Each row comes from the steps of one walk. Every step used is in the known rows, and no mark comes twice. Write the walk behind each row, first mark first.
Known rows:
N-U-Q-M: [ 16  11 -18 -24   6   2 -13  15   6 -42  42 -11  -4   2  11 -17  14 -13
  15   2 -19 -11  -9 -14 -14 -14  -3  21   6   9   1  35  19  11 -12  11
  18   4  -9  20 -15 -15  40 -30 -22   2]
K-M: [ 20  22 -18 -21 -14 -21  17  -5  17  -5  -4 -22   5   9   8  24  10  -1
 -11 -17  -3   4 -19  14 -25 -10   3  -3 -14 -44   1  -9 -14 -24   4   5
 -15   6  16   8   7  -5   1  -4   1  -5]
V-J-A-X: [ -1 -22  -1  18  -7 -14  -8 -17  13  17  56  20   2  13  -6  -9 -41  26
  12 -19  28   3   6   4   7   0 -25 -49   8  -5   5 -19 -11   3   9 -20
 -16 -11  38  -1 -18 -11 -40  16  17   4]
X-A-U-Q-M: [-21  -1  -9  -6  44   1 -20  -2  -3   7  31 -14   7  -7   2  -3 -11  -8
  25   6 -14  19  -8 -30  -2   8 -14  24  10  54   3   3  25   0  -3  -7
   6 -22 -12 -18 -13  10  25  -1  -7  24]
A-X: [ 35  -3   4   7   4  -4   1  -3  23  20  36  -3 -14  27  13 -14 -15  11
   0  -8  14  17  22   2  -2  24 -19  13   1  11   7 -16  -1  15  -1  -5
 -29 -28  40  -5  15  -1 -23  -8  34 -13]
X-A-J-V-Q: [-13  13   6  -8  10 -19  -5  -7 -28  11 -16  10  32 -38  -7 -25 -14  16
   1  -1  -1 -13 -18  -4  21  15 -22 -16 -13  62   3 -14   1   3  10 -14
  -2  -2   9 -11 -23  11   3  17   6  -8]
Q-U: [  3  -3  12   6  -1  25   3 -16  16   4 -31  -8  -3  11  -4  12  -6  -9
  -8  -2  10  18   5 -11 -16  12  16   8  16 -18  -6  -9  11 -20   3 -21
 -10  -8  -1  10   4  14 -24   0  10   9]
X-A-J-V: [  5   0  -5  -2  11 -21  -3  -5 -24   7  -5  13  36 -37 -11 -34 -22  15
   3  -9   3 -17 -18 -13  18  23 -25 -20 -10  50  -7  -6  -2  -3  10 -22
   6  -5  10 -10 -22  15   0   9   1  -1]
N-U-Q-V-J: [  4  -6 -17 -21  -9   4  -6  12  10 -49  33   8  -5   6   6 -32   3   0
  22   0  -7  -2 -11  -6  -2 -20  -9   9  -6  -4   2  40  -2   1  -7  19
  40  16 -13  24 -21 -26  32 -22 -30  10]
M-Q: [  8  19   2  13 -14   0  17  22  -1   2   9  -3 -17  10  10   9  14   0
 -11  -3 -28   1 -11   9  -3   6   8   3  13 -17   4  21 -23   4  -4 -13
  10  -1  16  10   1   5   2  -1  -6   1]
K-F: [-18  -5 -38  15  -9   5 -35 -10  17 -28  29  -4   0  25  12   5   2 -21
   4 -13 -13  31  28 -18   9  10   2  -3  14  -5  -2 -45  10  13  -1 -18
   6 -27  32  14  -4 -13 -18   4  14  12]
F-K: [ 49   0 -14  14  -5   2  10 -19   0   7  -9   1  -7  -5  -6   0   4  -8
   6  14   9   3  -6  15  -2   0  12  -4   0   2 -11  -2  -4  -5  -7  -1
  -2  -9   5  -2  22  -8  -3 -23   5   2]
F-K-M-Q-U: [ 36   2   7   0 -10 -13  28   9   4  13 -45  -4  -7  -5  -5  31  23  -8
  -6  -1  -5  -6 -36  27 -21 -16  37  -5  -4 -48  -8  10 -25 -20   2  15
   1  10 -10   6  21  -9  -6 -17   8  -6]
M-Q-U-A-X: [  4  16  37  18  12   8   9  29  -6  35 -21  -4 -17  12  13  18   2   1
 -20  -5 -18   2   8  -4   0  22  19  22   6 -17   2  -2  -1   9  -1  -8
 -14 -11   5  -7  15  10 -14  10  39   0]
V-Q-U-N: [-24  20  25 -16  -7  23  -1 -20   4  29 -45 -13   7  14   5  41  12  -9
  -7  13  -4  11  24  12   2   6  12   2   9  -6  19 -20   0  -5  10  -9
 -31  -5   1   3   3  11 -13  12  18 -20]
Q-V: [ -6  -7 -36  -9 -30  23  -7   1   7 -12 -17   5  -2  11  13 -12   3   1
 -12   2  25  14   4  -2   3  -5  10  14   6   0   4   1  -2   8  -4   7
   0   1 -17   4   6   5  -1  -9 -13  -8]
F-K-M-Q-V: [ 31  -1 -18  -7 -25 -13  25  17  -1   6 -38   1 -10  -8   3  19  27   0
 -11   1   3  -9 -39  29 -10 -27  32  -4  -7 -38  -5  18 -30  -3  -2  29
   7  13 -18   3  22 -15   6 -23  -2 -13]
F-K-M-Q-V-J-A: [ 10  -9 -19  -1 -27 -23  21  15  -4  11 -20  15   0 -13  -7  17  12  12
  -2  -9  13 -18 -45  31  -4 -36  28 -37  -2 -42  -1  12 -35  -5   5  21
   9  19 -16   4   6 -23 -10 -10  -4  -7]
N-U: [ 16  10 -34  -6 -18  -3   5   2  15 -19  34  -2   9  21   2  -7  16  -4
  15 -12 -17  -1  -9 -11   0  -4  -8  17   3  -2   2  20   5 -14 -10  -2
  20   5  22  19  -7 -18  28 -21  -8  -1]
V-J: [ 18 -25  -7  18 -11   9  13 -40  17  -8  24   6  -8   9   1   4 -26   8
   3  -6   6  10  -7  18   8   1 -25 -36  -7 -26  -8 -10 -13 -16  10 -26
   0  -9  16   1 -16   6 -12   6 -18  15]
F-K-M: [ 49   6 -15  -5 -10 -18  21 -12   7   6 -21  -9   0  -7  -2  17  14  -7
   0   1   7  -4 -27  25 -17 -16  19  -9 -13 -31 -10  -7 -17 -17  -3  17
  -8   4   2   0  24 -15   0 -23   5  -5]
M-Q-V-J: [-14 -22 -15  12 -34  15  18  19   2  -7  -6  16 -21  10  12   1   5  12
 -14  -2  -4   0 -20  19  14 -12   6 -13   7 -28   2  26 -32   8   6  -2
  19   7 -14   7  -9   5  -2   3 -20   0]
F-K-M-Q: [ 44  10  -7   1 -12 -23  30  10   1  11 -21  -5  -9  -8   0  24  25  -6
  -5   0 -12 -10 -40  33 -14 -16  26  -8  -8 -41  -7  12 -30 -11   0  16
   4   9   2   5  22 -13   3 -20   4  -6]
U-Q-V-J-A-H: [-25  15  22 -16  16  11 -27   7  -9 -33  20  15 -24  -7  -8 -45 -15  15
  18  18  14   4   3   0 -16 -22   4 -14  -2 -11   4  12   0  23  -9  10
   8   7 -14  15 -11 -19   9  -1 -35  22]
M-Q-V: [-11   3 -17   2 -31  13   9  34  -2  -3 -14   7 -17  11  15   0  21   5
 -19  -1 -10   0 -12   7   4  -3  19   9  15 -14   4  30 -22  16  -4   7
  16   8 -11  10   4   6   6  -4 -10  -8]
H-A-J-V: [ 11 -34   3  13  -1  -7   5  -4  -4 -10  -6   9  10  -8 -17 -16   4  -6
 -16   5  33 -25  23 -15   8  -2 -20 -16 -15   5 -14   4   8  -3   5  16
  16   5  -2  -2   9   9 -23   6 -24  -3]
X-A-J-V-Q-M: [-17   2  -4 -11  10 -11 -11  -9 -30  10 -18   8  35 -40  -1 -17 -11  14
  -7  -1   5 -21 -20  -4  20  10 -19 -16  -6  68  -1 -13  10  13  12 -14
 -14  -7 -10 -15 -27  20   8  15  -4 -15]
U-Q: [ 21  32  19 -10  20  -4  -9   5  -2 -30  26 -17 -18  -7   7 -24  -9 -11
   7  14  -9   9  12  -3 -27   5   0   8  -5   4   0  12  -1   4 -13  -1
   9  -6   7  17  -2  -5   6 -10  -9  22]
A-J: [ 27 -21  17  21  -6  -5   0 -24  10 -12  19   5   1 -16  -5  12  -8  -1
  -8   2   6  -8  -1  19  14  16 -27  -1  10  11  -6   7  -7  -3  11 -21
  -6   9  12 -18  -5  -4  -6  -5  20 -16]
X-A-J: [ 14   1  -1   4  10 -17  -4 -11 -12  14  17   8  28 -25  -6  -3 -12   6
  -5  -3   1  -4 -20  -6  26  23 -36  -2   4  46  -3  10  -5  -7   8 -25
   6  -9  27 -19 -19   4   3   4  18   1]
A-H: [  0  40  23   0  25  19  -8 -21   3  -4   6  -1 -30  17 -17 -22  15   9
  10  24 -18  14   5   1 -16   0  -5  13  -1 -29  -2  -9  14  13 -13 -14
 -27 -13  26   3  21  -3  31  -6 -25  11]
U-A-J-V: [ 15  12  12  15  19 -13 -10 -12 -25   6 -15   0  16 -34   0 -12 -23   3
 -13  -1   1 -23  23   3  17  25  -7  -4 -22  22 -16 -36  16   8  -2 -10
 -25   6  -9 -29   7  11   5  12  24  -7]
J-A-X: [ -6  14  -8   4  -2 -27 -26  19   3  30  49  10   8  15  -1 -15 -20  20
   6 -18  24   3  20 -18  -4  10   0 -14  22  23  15 -20   5  16  -6  -8
 -27 -11  46   4   1 -15 -39   6  40  -9]

Which walk is each row?
[-47 -31 -19  17 -23   7   4  24   3   1  13  20 -14  12   0   9  -1  17
   8  -8  -4   4 -15   8  12 -18  14 -15  26 -15   7  16 -20   9   5  -2
  21  16 -21  -2 -12  -5  -4  12 -11   3]  M-Q-V-J-A-U
[-31 -12 -16   9 -32   4   4  29  -5   1   5  23  -9   6   3  -2  -1  18
 -11 -10   1  -7 -20  11  12 -17  13 -28  19 -18   7  24 -28  11   4  -2
  18  13  -8  11 -13  -4 -11  10 -14   1]  M-Q-V-J-A
[ -9 -36 -16  19  15  10   5 -12  22   8  25 -10 -10  36 -12  23  14 -24
   8   7  13  22  32 -29   0  -8 -13  23   1  -4  -4   4  22 -16  -9  19
  18 -14   4  -9  29   3  -6   2 -16  21]  H-A-U
[-16  -3 -21   2  24  -4  -2 -13   3  24  25  -7  16   5  -4   2  -9  -2
  24  -6 -16  31  -8 -26  11  16 -17  20   7  43   4  -8  14 -17  -1 -18
   7 -22  13 -19  -5   9  15   7   5  20]  X-A-U
[-16   1   2 -12   1   2 -22  11  -7 -35  21  11 -11 -11   2 -32 -24   7
  10   7  24   0   5   0 -10 -17   6 -21   0  -2   5  13  -6  13  -8  11
  18   8 -17  15 -19 -14  -6   0 -22  20]  U-Q-V-J-A
[ -9 -25   6  10  32   5  -4  -1  15  -9  34 -16 -18  23 -12   7  13 -28
  13  18   7  20  36 -29 -13 -10 -10  27  -6   3  -4  13  25  -9 -14  31
  26 -11  -5  -4  24  -3   1  -1 -22  30]  H-A-U-Q
[-11 -17  33  -3  -5   1  -4 -24 -10   3 -48   9  24 -27 -11  -2  -8   7
  -2   4   4 -27  17  21  13  15  -5 -29  -2  14  -5 -27  -5   3  22 -11
 -22  19 -21 -12 -12  17 -18  13  19 -34]  A-J-V-Q-U-N
[ 28 -22   0  10   4  -3   4   7  17  24  30   0  -9  37   2  -5   8  -8
 -17   3  39   8  36 -25   1   4 -25  12 -10  -1   2   3   9   7  -7  27
  -3 -29  34   0  29   1 -30  -2   3   2]  H-A-X
[ -7  11  -9  -6   2  -7 -12   3 -17  -6  -2   0  22 -18   4   0   9   1
  -1  -4 -16 -31  -1   0  21  -5  -3  19 -15  35  -3 -11  30  18  -6   9
 -15  17 -20 -13  -6 -10  43  -2   5 -26]  N-U-A-J-V-Q-M
[-21 -33 -26   2 -30   6 -16   2  10   5  19  28   2  13   5 -17 -27  28
   1 -13  50   7   5   2  16 -10  -5 -28  11  -2   8  -8  -7  16   6   3
  -7   0  -2  -1 -11  -9 -27   7   2  -7]  Q-V-J-A-X
[-15 -22   3   2  34  13 -20 -15  20 -20  37 -23 -26   7   5  11  -6 -17
  27  11 -13  21  15  -8 -19  -1   2  31  17  19  -3  -3  30   5  -6  -1
  -5  -6 -33 -16   3   6  21 -11  -4  17]  A-U-Q-M
[  1  18  12 -13 -15 -14  27  23  11   3 -32 -17  -3   8   6  38  24  -1
 -21 -20 -19  -5 -35  13 -28 -12  26   0  -1 -64   3   9 -23 -23  11   5
   0  14   0  15   3   3  -7   2   6  -5]  K-M-Q-U
[ -6  -5 -11 -20  -5 -11 -22  29   7 -30  56  18   0   9   1 -42  -7  12
  28  -9   8  -7  -2 -13   0 -20  -7   2   1  10  11  30   1  15  -9  24
  29  14   5  22 -20 -34  14 -17  -4   1]  N-U-Q-V-J-A-X
[  0   7  41  22   7   8   9  18 -12  19 -29  -1 -10  -9   2  32   6  -6
 -25   2 -20 -11  -2   6   7  18  17  15  12 -17  -3  11  -5   0   4 -14
  -5   8  -7 -13   3   9  -6  11  29   0]  M-Q-U-A-J
[-27   0 -11 -15  33  -1 -18   6  -5   3  19  -4   7  -6   2 -17  -9  -5
  27   6  -8  29  -5 -29   3   5  -8  29   1  50   6   7  15   1  -6   2
  22 -14 -13 -13  -8   3  24   1  -3  24]  X-A-U-Q-V
[ 12  -7   8  -3  -5  25   1 -19  15  28 -37  -6  16  16  -2  25  -3 -13
  -3  -1   8   5  27  -5   0  21   5 -14  20 -32   0 -11  -1 -18  15 -20
 -15  -9  -2  -1  -1  23 -27  -3  17  -9]  Q-U-N
[ 10  27  -7 -13 -21 -26  27  24   8   0  -6 -17  -3   9  12  30  24   1
 -19 -19 -29  -6 -34  21 -22 -14  11  -3  -8 -57   3  11 -30 -15   6   6
   1  13  13  12   5  -4   3  -1  -1  -4]  K-M-Q
[-28  24  30  -8  -4  25   3 -17   4   9 -43 -14  -9  11   5  30  12  -3
  -8  11  -3  21   8   9 -10   0  24  17   6   2  15 -21  13  -7   0  -7
 -26  -6   1  13   4   5 -10  15  14  -6]  V-Q-U
[-21 -54   1   7  19  17  -2  -6  18 -15  26   0 -22  23 -10   4   4 -18
  12  16  26  19  29 -21  -2 -23 -14  13  -7  -6  -4  17  16  -6  -8  37
  35  -6 -24  -6  16  -3  -3   2 -32  29]  H-A-U-Q-V-J
[ 14 -22   7  14  -4 -12   0 -21  -6 -20 -10  10  13 -31 -11 -30 -18   9
  -2  -6   6 -25   4  13   5  18 -15 -23  -6  16 -18 -17  -3   3  12 -18
  -6  15  -8  -8 -10  12 -10   1   4 -17]  A-J-V
[ -5 -28 -15   9   8  11  -4 -31  27  25  19 -10   5  28  -2  32  -4 -13
  30   3 -17  20  35   1  12  16 -15   4  19  -4   1 -19   1 -12   8 -15
 -12  -6  -5 -30  11  11   4  -6  20  -7]  A-U-N
[  1   3  18   5 -10  17  14  18   4  28 -30   0  -2  15   3  26  15 -10
 -12  -2 -21  -7   5   4   2  15  15 -11  24 -38   2  19 -25  -7  11 -17
   3   0   0   6  -2  20 -18   1  11 -11]  M-Q-U-N
[-26  29  -6 -16  -7  -1   3  -7 -17 -10 -41  -7   8  -7   3 -36  -5  11
   4   0  -7  -2  12   5 -15  -1  17 -17 -21  19   3 -45   9   6  -2   0
 -22   3  -9  22   0  17  -2  17 -20 -11]  J-V-Q
[  2  16   1 -20   2  10 -18  15  -3 -37   3  -6 -20  -6  15 -33  -4  -7
   2  17  11   9  11  -5 -19  -6  10  19  -1   7   4  17   0  15 -13  18
  14   2 -22  16  -1  -6   9 -15 -18  12]  U-Q-V
[ -5  25  27  15   8  13  10  24 -12  24 -33  -7 -13   2   5  26   8  -6
 -21  -1 -25   0   0  -3  -3  15  29  16   8 -24  -3   6  -1  -4  -5 -12
  -3  -1  -3  -1  10  13  -4  11  21   8]  M-Q-U-A
[ -3  27  25   8  16 -11 -10 -12 -32  11 -25  -3  14 -34   3  -1 -16   5
 -15   8  -3 -17  24  13  19  18  -3   3 -25  31  -7 -44  17  13  -2  -2
 -35   8 -11 -28   7   6   8  20  26 -15]  U-A-J-V-Q
[-28 -18  -9  -8  31   2 -11 -10  -2   0  26   2   4  -5  -1 -16 -21   2
  33   4  -4  25 -12 -20  10   1 -20  10  -3  40   3   4   7  -5   0  -2
  25 -12 -14 -16 -16   1  18   6 -12  31]  X-A-U-Q-V-J
[-29  25  26 -14  13   6  -5   0 -18  19 -60  -6   7  -5   3 -30 -16  14
  -1  -2   5  -1  31  -5 -14  14  27   1 -26  20   3 -63  27  13  -1   6
 -43  -7 -13   7  12  21 -17  25  16 -14]  J-V-Q-U-A-X
[ 42  -1   5  -4  -9 -11  27   6   3  30 -48  -3   4  -3  -5  38  24 -11
  -3  -1  -9 -18 -25  30  -8 -12  31 -18  -1 -56  -9  11 -35 -16  10  13
  -2  10  -9   0  20  -4 -10 -20  13 -17]  F-K-M-Q-U-N
[ -7  50   9 -11  34   3 -12  -7 -16  20   8   3   4   2 -15 -30   5  12
  11  13 -19  13 -17 -21   2  10 -18  10  -7  14   2  -2  11   7 -11 -21
 -11 -27  35  -3   2   4  32   4 -20  21]  X-A-H
[ -4   8  20  11  -8  17  17  19   4   9 -27  -4 -18  10   2  17  12  -4
 -13  -2 -22   3 -13   1 -11   9  24   6  21 -30   0  19 -12  -8   1 -18
   8  -1  -1  15   0  14 -14   3   3   4]  M-Q-U
[-11 -11 -15  15 -12  -9  -5 -22   5   1  40  16   7   3 -11   1 -33  18
  10 -15  17   0  -5   5   5  -8 -13 -57  11 -17   1 -11 -11 -13   6 -29
  -2   0  25   7 -25  -8 -29  17  -8  15]  V-J-A
[ 22  24 -10 -19   6  -9  -5  15   6 -39  45 -10  -4   5   5 -26  10 -12
  24   1 -28  -2  -4 -13 -14  -6  -5  23  -6   3   2  34   6  -4 -16   9
  32   9  13  27 -11 -26  37 -24 -15  11]  N-U-Q
[-23  18  -5 -14 -10  19  -8 -15  -1   2 -13 -19  -9   6  20  36  15  -2
 -19  14   2   9   2  14  -2 -14  10  13   9  23  17 -18  17  19  -1  -1
 -40 -10 -12   1   0   9  10   7  -7 -21]  V-Q-M
[  4  12 -23 -28  -8   3 -12  28   5 -46  28   0  -2   5   9 -35  15  -8
  19   1 -10  -1  -4 -15  -9 -16   4  30  -1   7   6  39   5   5 -16  25
  38  15 -11  27  -8 -26  38 -28 -20   5]  N-U-Q-V
[ -7 -23  15   8  -1  -4   6  -6 -10  -5 -16   7   8  -9 -15  -6  11  -6
 -18  11  30 -21  23  -6   9 -10 -16 -12 -19  16  -4  -4   9   3   2  23
   7   6  -2  -1  11   6 -18  14 -18 -10]  H-A-J-V-Q
[ -6 -36 -31   2 -34  25   4 -19  13 -15  -5  18  -9   9   9  -7 -16  12
  -4  -2  32  13  -5  10  15 -11  -9 -16   1 -16  -2   0 -12   3   5   1
   6   1 -20   2  -8   4  -7  -1 -24   2]  Q-V-J
[ 22 -35   7  20  -2  -2   5  -7   7  -3  17   4   0   2 -13  17  13 -17
 -24  11  30  -9  19 -10  14  -2 -30   2  -3   0  -7  21   4  -4   1  14
  16  -1  14 -11  13  -2 -18   0  -8   1]  H-A-J
[  4  16  32  -2  -1 -19  22  21  -1  13 -35 -12   1 -10   5  50  17  -2
 -29 -15 -18 -16 -28  20 -11  -3  18   8  -6 -53  -5   8 -19 -17  11   5
 -10  20  -5  -9   4   0  -2   7  25 -10]  K-M-Q-U-A-J
[ -9  -6  21   4  -4  -9   0 -20 -12 -16 -21   7  10 -31  -8 -15  -8  12
  -2   3   2 -22   6  23   8   8  -9 -16 -11  28  -3 -24  -2   9  12 -10
 -17  18  -8  -7 -11   6  -5  13   7 -25]  A-J-V-Q
[-14  10  -3  -6  44 -10 -14  -4  -3   7  34 -11   6  -6  -3 -11 -12  -8
  32   4 -23  26  -4 -28  -2  13 -15  23   0  48   3   4  16 -10  -6  -7
  18 -20   6 -11  -9   1  21   4   0  29]  X-A-U-Q
[-12 -34   3   6  -1   4  -1  -5 -12  -5 -18   5   8 -11 -10   3  13  -8
 -26  11  37 -26  19  -8   8 -14 -12 -12 -11  20  -4  -3  20  13   5  26
  -3   3 -23  -8   6  14 -15  10 -25 -15]  H-A-J-V-Q-M
[  0  -2  31  14  18  11  -9 -13 -14  11 -53  -1  12 -24 -10   2 -22  -2
 -13  -3  12 -10  18  -7   0  26  14   4  -7  -2 -17 -35  27  -8   4 -16
 -23   5 -23 -17   3  20 -14  14  29  -1]  Q-U-A-J-V
[ 16  33 -27   0   3  -7  -4   7  -3   1  26  -8  16  11   7   1   9  -8
   6  -7 -23  -3   6 -18  10   4  -4  29 -10   5   0   0  21  -4 -17   3
   4   2  16   1   7 -18  39 -10   7   3]  N-U-A
[ -2  20   0  -4   2 -14  -5   2 -19  -5   3   3  23 -17  -1  -7   7   2
   8  -4 -23 -23   5   0  20   2  -5  18 -21  28  -1 -10  21   6  -6   8
  -4  21  -1  -9  -2 -15  38   3  14 -18]  N-U-A-J-V-Q
